In the rows, 128 means zero.
Known rows, with every step that occurs:
zemak > nivu: [ 97 123 105 128 124 156  91 124 109  92  83 122 117 117 126 183 133 132
 134 113 125 129 151 126 158 140 167 137 147  74 118 141]
nivu > vupe > vano > lirulav > subo > zufas > vala: [104 160 107  56 163 135 197  82 141 118  76 147 167 193  64 160 125 124
 138 105  62 110 104  84 152 135 130 101 169 143 117 146]
mene > nuga: [134 148 106 112 157 122 174 154 126 108 122 146 120 119 121 132 132 182
 132 145 135 114 121 122 144 122 160  85 142 116 126 128]
nivu > zemak > vano > lirulav: [109 136 100 124 165 127 133 112 125 107  55 146 131 144  77 147 128 132
 164 125 105  85 109 103 123 115 141 127 163 120 115 137]
zufas > vano > lirulav > vala: [ 97 201 103 128 138 156 187 124 133 134  84 135 140 193  88 161 139 127
 134 110 123  77 101 134 167 134 118 127 162 113 106 145]
mene > vupe > subo > lirulav: [150 168  55 120 129 125 179  92 128 104  93 118 118  98  91 158 116 160
 128  86 150 161 125 104 124 128 173  78 101  97 144  80]
subo > vupe > vano > lirulav: [105 147 117  91 186 139 205 115 137 110  67 143 137 129 115 136 138 125
 140 110  85  99 102  81 149 127 140 107 183 108 147 114]
zufas > vano > lirulav > subo: [107 219 102  96 113 154 177 114 134 109  89 140 147 184  75 174 147 138
 119 113 118 115  97 119 166 139 134 142 143 122 106 159]
nivu > nuga > subo > vupe > vano: [105 167 112  52 183 138 193 155 122  85  78 157 119 117  93 103 150 139
 135  83  74 154 125  59 116  93 153 111 135 161 109 130]
mene > vupe > subo > lirulav > nivu: [152 167  51 133 117 127 179 105 116  97  88 111 114 104  93 182 127 172
 141  83 151 172 134 112 132 153 168  94  97  90 134  68]
nivu > nuga: [107 156 129  67 150 129 160 148 105 106  87 137 116 120  83 111 142 127
 132  97 113 135 149  84 113 127 131 127 144 134  80 141]
nivu > vupe > vano > lirulav > subo > zufas: [101 171 100  67 162 135 176  89 134  95  75 138 177 180  47 177 129 119
 123 100  66 112 100  68 152 146 130 115 178 144 128 147]
vano > lirulav > subo > zufas > vala: [120 169  92  42 114 168 189  89 140 105  89 138 148 186  98 144 135 162
 140 112 123 130 125 137 160 126 157  73 144 137 103 158]
subo > zufas: [127 159 124  89 147 152 145 111 111 104 106 120 167 145 120 176 134 157
 137 103 119 113 145 111 147 134 132  66 158 148 154 161]
zemak > nivu > zufas: [ 86 121 113 122 134 149  90 126 100  94  77 111 134 123 112 186 131 122
 121 101 101 109 163 102 136 146 163 167 153 104 127 137]
zemak > vano: [106 152 136 109 188 121 137 121 128 107  86 149 131 113 123 169 118 141
 139 105  91 133 130  88 142 115 133 122 152 123 134 129]
zufas > vano > lirulav: [ 93 213 115 126 140 147 196 119 134 120  90 138 147 168  87 166 147 128
 123 122 121  90  98 107 168 145 121 143 155 105 109 158]
mene > vupe > subo > lirulav > nivu > zufas: [145 166  57 130 123 122 178 107 110  98  84 104 125 107  84 183 127 165
 134  76 136 159 142  97 119 156 166 112 101 109 139  65]
vupe > subo > zufas: [128 158 131 101 135 135 168 118 141 106 103 145 185 113  88 177 128 173
 111  77 123 143 155 131 121 109 144  32 117 134 154 140]
nivu > zufas > vano > lirulav > subo > vupe > vala: [ 96 157 106  80 137 144 186 112 115 126  75 133 145 179  87 160 132 140
 129  86  64  91 120 101 114 131 139 135 158 167 131 120]
mene > lirulav: [115 146  83 124 148 116 178 130 124  90 111 135 109 108 109 154 156 156
 151 122 130 110 104 118 140 142 164 102 119 116 145 141]
mene > vupe: [149 145  75 130 156 132 154  96  87 102  81 108  92 102 127 135 112 149
 143 109 151 136 132  92 136 135 179 107 156  96 146  96]
vano > lirulav > vala: [103 146  80 110 137 160 180 125 140 116  70 126 124 171  98 121 121 131
 138 112 143  90 120 148 158 131 142  98 168 108 102 124]
mene > vupe > vano > lirulav > vala: [124 170  77 147 179 136 190  83 106 111  77 121 112 151 107 140 124 136
 163  94 125 102  91  83 148 119 160 125 173  93 138 103]
lirulav > nivu > vupe > subo > zufas > vano: [118 161 108 121 128 130 170 138 109 103  74 127 166 147  62 232 143 162
 126  86  95 146 155 116 147 186 121 102 138 121 121 110]
nivu > vupe: [118 121  94  90 154 122 149 124 121 108  66 124 131 128  78 142 105 113
 110 119 104 119 138  95 138 159 141 109 168 126 126 115]
vupe > vala: [114  82 104 126 130 134 157 121 118 138 100 141 106 150 154 130 110 164
 171  92 102 122 130 155 112 108 141  76 133 136 128 117]
zemak > subo > vupe > vala: [115  74 100  96 135 109 171 132 131 117  72 143  95 124 120 127  97 182
 155  72  92 143 147 131 116  96 149  34 143 143 158  86]
subo > vupe: [134 111 107  78 161 140 163 132 118 113  65 128 112 100 136 128 119 137
 129 116 113 122 144 112 135 134 157  75 172 120 154  97]
zemak > nivu > nuga: [ 81 135 116  91 135 152 104 134  96  88  79 132 106 113  94 161 148 124
 138  95 110 141 159  93 134 134 157 148 146  85  77 148]
nuga > nivu: [137 130 127 118 124 155 149 163  80 114  74 108 140 123 130 153 136 120
 136 114 139 117 153 111 169 162 141 128 141 103 115 127]
nuga > nivu > zemak > vala: [141  85 108 140 107 147  94 149  69 126  42 115 120 143 105 149 126 134
 159 128 134  72 142 141 144 130 125 110 136 124 109 125]

Rows:
[141 153 101  86 149 150 160 140  89  94  91 143 151 154  84 174 153 184
 164 134 116 103 118  99 155 127 163  82 148 130 107 141] | mene > nuga > nivu > zemak > vano > lirulav > subo > zufas
[117 180  75  79  97 139 164 158 122 100 100 105 122 159  86 183 164 141
 157 100 119 152 135 109 149 189 107 154 101 128  73 113] | subo > lirulav > nivu > nuga
[ 96 210 110 142 125 149 196 136 119 112  83 128 141 175  91 195 161 142
 139 118 121 105 109 117 179 175 114 163 151  96  96 143] | zufas > vano > lirulav > nivu
[ 96 145 102 112 130 146 210 135 121 112  68 118 130 166 107 149 143 146
 148 117 116 106 144 125 154 177 136 151 150 109  84 117] | vano > lirulav > nivu > zufas > vala
[131 154  66  85 113 124 155 124 125  76 111 137 109 128  94 164 157 169
 146 112 126 141 103 132 138 133 182 100 103 138 141 142] | mene > lirulav > subo
[104 197 100 152 117 146 178 134 112 116  71 128 140 184  76 190 163 139
 154 124 122  86 105 125 163 170 117 165 152 102  96 145] | zufas > vano > lirulav > nivu > zemak
[120 156 114  74 141 159 170 122  88 100  63 117 183 172  67 189 142 111
 133  97  86 113 123  67 176 170 132 126 166 129 112 141] | nuga > nivu > vupe > vano > lirulav > subo > zufas
[128 170  65 109  88 143 155 150 133 103 103  98 131 162 113 200 152 147
 153 113 132 143 128 134 169 193 115 146 101 119 107 108] | subo > lirulav > nivu
[114 166  81 102 185 135 230 168 133  73  98 153 132 132 111 144 154 196
 138 126  87 124 104  84 150 120 176 105 141 145 137 106] | mene > nuga > subo > vupe > vano > lirulav > nivu > zufas
[122 151  73  45 120 162 180 110 136  85  61 134 121 143  91 130 129 145
 119 116 125 136 120 121 153 135 171  92 161 119 114 118] | vano > lirulav > subo > vupe
[ 98 156  84 104 133 147 206 120 128  84  62 127 160 146  53 190 142 157
 123 101 118 132 140 111 158 185 134  94 156 101  98 116] | vano > lirulav > nivu > vupe > subo > zufas
[126 127 136 113 133 149 146 166  71 116  69  96 158 128 114 156 135 110
 123 103 115  97 165  89 146 168 138 157 146 133 123 121] | nuga > nivu > zufas
[107 145 112 104 175 141 206 128 126 105  62 135 132 134 118 160 148 136
 151 107  85 110 111  89 157 150 136 123 180 102 137 102] | subo > vupe > vano > lirulav > nivu
[108 202 127 122 126 146 202 120 136 106  97 146 192 146  67 219 154 180
 121  77 116 134 138 128 145 141 124  68 119 118 129 144] | vupe > subo > zufas > vano > lirulav > nivu
[102 129 106 101 157 115 189 130 149 111  62 143 126 150  84 136 114 154
 145  74  91 115 121 107 145  98 135  69 165 132 153 100] | zemak > subo > vupe > vano > lirulav > vala
[106 171 103  63 152 140 172 162 119  79  88 148 116 120  88 100 143 145
 126  91 108 163 139  82 119 101 156 116 116 159  88 145] | nivu > nuga > subo
[111 163  79 104 167 153 209 149 140  71  68 146 131 134 125 147 147 161
 141 103  89 148 106  95 163 121 167 112 138 135 144 112] | nuga > subo > vupe > vano > lirulav > nivu
[ 81 158  99  88 126 166 119 109 106  92  63 123 136 149  85 204 145 124
 116  97  81 109 140  94 147 147 167 166 164 108 121 134] | zemak > nivu > zufas > vano > lirulav > subo > vupe
[153 159  46 122 127 132 173  96 128 116  88 116 113 118  91 155 109 159
 138  76 152 151 127 125 123 120 171  65 107 103 142  70] | mene > vupe > subo > lirulav > vala
[117 142  76 143 129 118 180 152 106  80 103 123 102 116 113 191 174 175
 169 117 130 128 118 130 153 180 157 126 113 105 128 123] | mene > lirulav > nivu
[ 82 139  99  73 144 159 135  75 125 101  73 140 150 179  81 203 135 127
 145 100  65 122 125  97 166 138 157 120 165  98 106 155] | zemak > nivu > vupe > vano > lirulav > subo > zufas > vala
[ 91 177 102  48 184 145 216 146 130  78  71 159 122 124  79  97 154 137
 134  88  79 147 115  53 124  97 154 114 143 150  94 134] | nivu > nuga > subo > vupe > vano > lirulav
[143 146 106  51 131 141 141 119 126 101  79 141 135 146 112 155 131 145
 133  94  85 149 120 112 137 112 163 103 150 150 153 117] | lirulav > subo > vupe > vano
[134 163  80 109 159 133 187 168 140  80 123 156 120 120 125 121 133 199
 126 141 131 141 113 119 150  96 185  74 114 141 135 132] | mene > nuga > subo
[126 176  44 113 119 145 147 155 144  73  87 128 130 159 105 185 147 167
 160 107 104 162 110 119 156 134 148 133  81 159 124 117] | nuga > subo > lirulav > nivu > zemak > vano
[141 201 113  57 103 158 125 105 112 102 108 130 169 187  93 205 143 165
 129  91 105 141 128 125 151 125 141  90 135 171 143 169] | lirulav > subo > zufas > vano
[109 195 122 112 135 151 195 110 148 124  97 151 191 161  65 192 136 168
 118  71 117 113 132 140 136 108 127  39 129 132 137 145] | vupe > subo > zufas > vano > lirulav > vala
[144 138 116 116 147 139 178 176  92 110 108 131 129 118 127 144 143 169
 140 142 141 111 134 112 165 144 159  96 139 104 112 123] | mene > nuga > nivu
[101 145  92  93 135 147 226 113 135 107  63 135 151 159  72 174 137 161
 140 106 112 130 145 127 159 175 136  80 148 100  86 116] | vano > lirulav > nivu > vupe > subo > zufas > vala
[101 174 106  85 154 132 199  98 142 108  73 146 186 141  28 187 122 138
  95  91  91 119 129  91 135 145 129  61 153 128 129 134] | nivu > vupe > subo > zufas > vano > lirulav
[109 137 108  93 184 145 199 118 138 122  62 141 132 148 116 133 131 124
 149 101  86  88 105 103 148 118 138  95 190 116 145 103] | subo > vupe > vano > lirulav > vala
[ 91 108  88 109 138 146  95 114 108  90  62 121 119 119  91 186 119 114
 120 114 103 127 151 102 155 158 165 134 167  79 114 127] | zemak > nivu > vupe
[121 164 121  79 125 165 175 149  76 115  54 107 160 156  89 175 149 113
 119  97  95  98 143  81 158 169 142 157 156 137 116 119] | nuga > nivu > zufas > vano > lirulav > subo > vupe
[ 96 145  75 112 132 144 194 131 120  85  53 117 128 149  72 166 138 136
 131 124 124 122 131 109 169 197 135 140 169  90  85 109] | vano > lirulav > nivu > vupe
[ 88 170 135 132 160 130 217 126 134 124  85 137 157 185 109 164 155 133
 164 104  76  91 109  97 155 148 115 176 151 116 105 136] | vupe > vano > lirulav > nivu > zufas > vala
[103 191 114 100 140 139 178 109 148  97  93 147 161 178  85 158 146 131
 138 102  94 116  84  98 157 118 136 150 148 123 120 156] | vupe > vano > lirulav > subo
[106 174 136 121 135 156 179 155  78 122  68 105 169 157  91 173 150 105
 121 105 108  78 139  78 163 175 123 177 153 124 108 137] | nuga > nivu > zufas > vano > lirulav
